(in the rows, 100 means zero)
Known rows, with every way that one mark hangs from another
[tirez foto [vive [zuguz [semur [tonab [nizi razo]]]]]]:  55 109  20  98 130  90 104  91 100 119  63 115 112  98 125 109 104 167  70 111 103 128 100  84  88 113  62  90 107 116  97 109 104 124  75 163
[lafud milup [razo [foto tirez zuguz]] tonab]:  83 124 134  67 111 119 104 121  80 128 128  98 116  87 129 139 132 144  87  92  89  45  96  29 118  99  70  64  92 128 104 107 129 102  79 172
[razo [foto [zuguz [semur tonab]]] [lafud milup]]:  71 105  98  81 150 138  55 119  94 121 117 106  88 104 112 121 131 133  92  98  97  94 112  89  84 103  97 101  88 114  84 115 107  96  81 109
[zuguz [semur [tonab [lafud milup razo]]] [vive tirez]]:  76 101  21  95 135  88 111 127  90 134 112  71 102 100  94 124 125 173  69 116 121 100  97 119  89 103  67  82 108  87  95 115 120 115  84 126
[zuguz [vive tirez]]:  89  98  60  95 113 107 102 111  94 124  93  87  89 106 108 111 110 142  86 109  97 102  97 124  89 102  77  83 109 106  90 112 126 122  87 101
[tirez [foto [tonab lafud [semur zuguz]]] vive]:  66 110  44  96 135  81  91 103 110 115  61 117 124 113 151 115  88 165  74 107 107 127 105 108  80 129  92 100 103 121 107 110 109  99  77 150
[semur [tonab nizi] zuguz]:  82 111  33  76 124  95  86 114  94 113  80  98 129 105 124 134 105 152  97 113  94 131 101 117  88 132 103  71 114  97  94  85 101  95  75  95
[semur tonab]:  91 116  57  83 135 106  89 108  86 118  99  97 122 103 122 122 117 130  87 105  91 103 103  96  86 111 102  78 105 108  88  97 115  90  82  97
[semur [tonab lafud [nizi milup [razo [foto zuguz]]]]]:  69 123  52  82 132 101  75 116  84 113  86  92 118 110 128 128 120 171  88 112  91 130 100  83  77 130  72  95 104  94  83 103  88 111  75 103
[lafud milup]:  85 109  94  75 113 109 101 104  86 117  91  93 113 100 129 117 110 113  97 101  91  75 102  63 104 104  74  67  98 114  96  98 107  99  88 122
[milup [nizi [tonab semur]]]:  77 112  56  94 127 127  78 112  96 110  88  85  78 115 122 122 106 124  76 105  99 110 103  71  84 112  77  83 101 106  59 100  81 108  83 108
[nizi [milup [lafud tonab]] [razo foto]]:  65 134  84  90 137 159  87 102  77 114  75  77  80 104 111 117 118 145  68 104  84 100  94  26  70 101  65 101  99 110  68 114  90 122  81 132
[semur tonab zuguz]:  87 113  32  73 137 107  88 113  90 118  72  98 132 101 119 134 108 142  90 111  94 125 100 124  78 125 115  70 113 104  97  90 116  89  75 103
[milup [lafud [razo [foto [zuguz semur]]] tonab] nizi]:  85 107  87  86 134 155 100 114  90 110 150  88  61  96 122 135 120 144  57  95 102  76 102  72  86  91  85  84  97 113  77 100  90 124  84 138
[tonab [lafud [milup nizi] [razo foto]] [semur zuguz]]:  61 109  57  80 142  77  93 127  94 111  94  93  90 110 139 151  94 149 114 103 107  96  99  86  94 143  81  73  90 100  97  88  75 107  74 130
[razo lafud]:  84  99  91  88 132 130  75 105  92 111 109  99  85 117 118 113 119 112 102 100 102  90 108 104  86 108 105  87  94 118  86 106 114 102  89  93
[razo [foto [tonab [semur [zuguz vive]]]] lafud]:  70 105  90  97 145 126  47 121 106 117 115 105  75 121 118 126 111 137 100  99 104 101 111 114  76 116 117 113  85 116  74 113 111  88  80  84
[foto razo tirez]: 112 104 131  82 107 143  77 117 105 131 103 115 127 115 136  98 105 145  67 112 105  89 100  88  77 122  83 100 106 117  86 118 151 118  87  63
[semur zuguz]:  91 103  68  75 116 115  90 106  95 116  63 101 115 106 124 119  96 124  96 111  95 118 103 119  83 122 108  71 111 112  95  93 111 101  80  95
[zuguz semur [vive tirez]]:  85  93  46 101 116 106 102 116  99 132  99  78  87 105  92 103 113 146  69 118 117 104 103 120  88  96  74  86 109  95  84 117 120 120  89  98
[zuguz semur vive]:  89  92  57  95 107 109 100 112 102 131  94  76 105 107 102  95 109 140  59 118 118 103 111 121  91 101  77  85 107  96  84 114 110 109  91  94
[zuguz vive]:  93  98  71  88 104 110 100 106  96 123  89  85 107 108 117 103 105 137  76 110  99 101 105 124  92 106  81  82 107 107  90 109 116 111  89  97
[tonab lafud [nizi milup] [semur zuguz]]:  59 109  31  90 114  63  71 121 104 103  60  91 101 129 143 128  89 149 121 117 109 138 103 107  85 163  71  83 103  82  98  93  58 113  75  84
[vive [tirez [foto razo]] [zuguz [semur [tonab nizi]]]]:  65 105  14 104 135  92  73 111  98 128  83 118  86  97 103 126 119 171  97 112 104 122  91 106  79 105  71  86 112 105  87 110 120 130  72 116
[razo [foto [tirez vive] [zuguz semur]]]:  92 104 113  84 124 139  76 114 109 128 101 122 103 106 126 101 111 136  67 111  98 111 111  82  77 114  86 111  98 118  89 121 123 113  78  89
[milup [lafud [tonab semur]] [nizi razo]]:  75 111  68  94 132 147  94 111  90 103 117  79  63 108 124 133 109 138  71  97 106  83  98  61  77 104  77  82 104 105  72  98  87 127  87 125
[foto tonab zuguz]:  98 107 106  74  93 137  54 119 100 125  83 116 136 112 137 117 111 153  64 108 104 115 113 126  67 111 103  94 108 119  76 118 132  96  82  78
[vive tirez [zuguz [semur tonab]]]:  71 103  15 100 134 101  84 113  90 126  92 106  77  97  93 133 126 138 105 112 106 110  91 112  74 102  78  76 110 102  84 110 124 128  73 104
[foto tonab [zuguz semur vive]]:  94  98  82  82  88 134  62 126 107 135  87  99 136 112 119 108 113 173  40 116 123 120 117 146  67 106  91  99 112 105  74 129 133 101  85  81
[razo [foto tirez] lafud]:  87 102 118  93 145 147  63 114 107 116 129 117  67 118 118 113 123 118 102  99  97  86 109  72  83 112 105 114  85 121  87 115 121 101  83  82

Rows
 83 106  76  93  94 108  80 126 123 120 100 117 127 129 146 123  94 160  76 116 126 111 105  90  79 147  79 102 103 105  89 114 131 107  79  81 -> [foto [tirez vive] [tonab nizi [semur zuguz]]]
 83 103 127  71 110 128  45 124  89 125  97 106 131 109 135 113 116 157  83 100 102  95 105 127  81 119  85  85 106 118  84 119 131 115  84  94 -> [foto [razo [lafud milup [tonab nizi semur]]] zuguz]
 88 105  70  87 103 118  67 109 111 125  64 119 128 109 136 108 104 177  59 107 101 125 113 111  83 108  95 100 111 119  95 116 121  94  83 117 -> [tirez [foto tonab [zuguz vive]]]
 83 100  21 100 131 101 101 121  96 134 106  76 100 102  88 113 122 159  66 117 116 109 100 124  85  98  79  86 111  90  85 116 124 111  85 102 -> [zuguz [semur tonab] [vive tirez]]
 84 109 100  83 123 120  98 114  86 129 114 101  94  96 111 122 114 152  77 107  93  94 102  84  95 100  84  86  94 119  75 105 115 117  78 117 -> [lafud [razo [foto [zuguz semur [vive tirez]]]]]
 81  94  35 105 120 101 100 113 105 132  88  86  88 105  96 101 111 158  66 117 115 111 104 112  92  95  74  90 110  98  90 116 117 116  88 114 -> [zuguz semur [vive [tirez foto]]]
 83 114  89  89  96 117  97 123 108 120 116 107 123 126 147 123 112 181  59 116 122 101  99  72  79 138  58 109  97 106  91 125 128 122  80 113 -> [foto [tirez vive] [tonab [lafud razo] [nizi milup]]]
 67 122  58  94 143  95  78 121  88 116  71  82  96 114 130 127 108 134 102 111 103 111 101  75  79 126  74  90  98 106  82 104  83  95  76 126 -> [nizi [tonab [lafud [razo foto]] semur]]
 80 112  91  87 134 166  87 110  89 106 121  87  61 101 123 130 116 147  61  96  95  89  99  64  72  95  80  93 104 112  70 103  92 130  84 128 -> [milup [lafud tonab] [nizi [razo [foto zuguz]]]]
 52 119  71 101 116 109  63 116 101 109  86  94  80 130 122 119 103 148 108 110 102 115 103  33  90 140  59 102  90  94  62 104  73 119  80  79 -> [tonab [nizi milup [razo [foto tirez] lafud]] semur]
 86  99  33  94 121 104  99 117  98 133 101  74 117 104  98 105 117 154  56 117 117 109 108 124  88 103  82  85 109  90  85 113 114 100  88  98 -> [zuguz [semur tonab] vive]
 58 133  74  89 130 135  69 111  85 119  52  86  99 116 115 123 106 163  74 112  92 124  97  45  64 122  73 107  95 106  57 114  92 112  74 109 -> [nizi milup [razo [foto [tonab lafud [semur zuguz]]]]]
 68 107  56  97 125 105  82  98 104 130  70 122 128 102 135 104  98 180  47 110 109 121 100 116  72 109  76 104 106 127  87 124 131 118  77 145 -> [tirez [foto razo tonab] [vive [zuguz semur]]]
 64 125  86  94 109  91  75 112  88 113  88  83  98 111 126 122 111 132 107 102  90  91 100  45 103 120  72  76  99 107  79 100  88 106  81 116 -> [lafud [tonab [nizi milup [razo foto]] semur]]
 63 116  57  98 115  96  80 112 100 105  99  92  81 121 133 122  95 134 105 107  99 110 105  57  96 134  64  89  93  93  75  93  59 114  81  86 -> [tonab [nizi [milup [lafud [razo foto]]]] semur]
 77 117  75  81 111  86 107 118  82 123 103  81 114 100 122 139 109 141  98 101 104  73  97  88 110 116  93  53 100 117  96  94 116 100  80 146 -> [lafud razo [tonab [semur [zuguz vive]]]]
 83 107  82  92 133 116  68 112  93 123  85 117  94 103 120 116 116 157  94 101  90 107  96 103  82 101  94  91 109 124  95 114 137 118  81 120 -> [vive [tirez [foto [razo [lafud tonab]] zuguz]]]
 80 107  97  81 130 111  65 117  97 122 101 109 103 101 127 115 114 142  89 108  90 113 111  91  86 113  87  99  98 107  87 106  93 102  77  93 -> [razo [foto [zuguz [semur [tonab [lafud milup] nizi]]]]]
 79 108 116  94 145 138  49 113  99 115 127 110  73 117 119 120 120 127  97  96  96  91 111  94  78 103 118 115  82 125  71 113 114  89  82  86 -> [razo [foto tonab] lafud]
 84 105  53  91 123  99  87 112  96 122 107  90 114 106 111 111 115 135  78 115 110 108 110  88  93 109  88  82 104  95  79  99  97  97  85  86 -> [zuguz [semur [tonab nizi]]]
 66 126  66  88 133 126  83 113  77 116  42  72 106 112 120 118 115 154  83 118 101 120  95  59  66 115  58  94 109 106  71 111  97 113  79 136 -> [nizi razo [tonab lafud]]
 73 105  13  74 124  76  96 125  94 116  79  82 132 106 127 139 108 179  94 115 105 129  98 144  89 140  80  72 116  84 113  93  99 103  76 120 -> [semur [tonab [lafud milup] nizi] [zuguz vive]]
 65 106  37  94 128  94 104  84 101 116  60 123 107  99 135 107 100 146  80 104  93 120 100  98  88 111  74  87 105 128 107 109 111 121  76 161 -> [tirez foto [vive zuguz]]
 86 105 110  83 130 121  60 115  88 123  99  97 113 112 126 113 108 137  91 101 101  90 101 126  79 117 106  85 102 120  82 110 131 106  85  90 -> [foto [razo [lafud [tonab [semur zuguz]]]]]
 77 114  81  85 104 125  85 106  93 108 100  96  92 111 130 115 108 145  84 108  89 114 104  68  92 118  64  92 100 102  78 100  76 123  82  97 -> [tonab [nizi [milup [lafud [razo [foto zuguz]]]]]]
 72 118  83  82 102  75 101 117  85 115 111  87 112 104 130 141 106 142 111 102 101  77  99  72 119 124  85  53  99 113  92  85 100 104  79 136 -> [lafud razo [tonab nizi [semur zuguz]]]
 94 106 122  88 104 139  51 126 118 128 113 125 106 114 130 111 113 155  70 113 105 111 115  79  77 117  90 118  98 111  75 119 120 101  78  63 -> [razo [foto tirez [tonab nizi] [zuguz semur]]]
 75 117 117  72 109 116  95 119  85 126 121 100 115  94 126 135 116 159  78 102  97  73 104  47 109 102  67  79  87 118  77 102 105 103  80 138 -> [lafud milup [razo [foto [tonab nizi] [zuguz semur]]]]
 90 109  92  86 138 140 107 104  89 111 126  97  78 100 128 124 107 128  82 101  96  82 103  77  83 100  90  90  95 116  89  96  97 113  84 114 -> [milup [lafud [razo foto]]]
 78 109  68  90 121 118  90 112  94 105 100  86  90 109 133 127 103 130 100 103 105  92 101  86  84 117  84  78 110 102  99  94  92 112  85 112 -> [milup [lafud [tonab [nizi razo] [semur zuguz]]]]
 59 134  13  92 140 140  86 116  86 112  47  66  94 115 115 130 108 141  72 113 105 126  94  59  64 123  62  86 106  95  75 111  74 104  76 141 -> [nizi [milup [lafud razo]] [tonab [semur zuguz]]]
 98 102 108  84 111 136  89 110 103 132  97 121 127 110 136 100 104 152  61 113 108  97  93 106  69 125  67  99 107 121  90 126 157 136  81  90 -> [foto razo [tirez [vive zuguz]]]
 68 128  85  92 141 139  75 119  88 120  56  84  94 113 121 118 117 158  82 118  98 117  95  37  64 118  58 113 104 108  72 117 101 112  75 127 -> [nizi [razo [foto tirez]] [tonab lafud]]
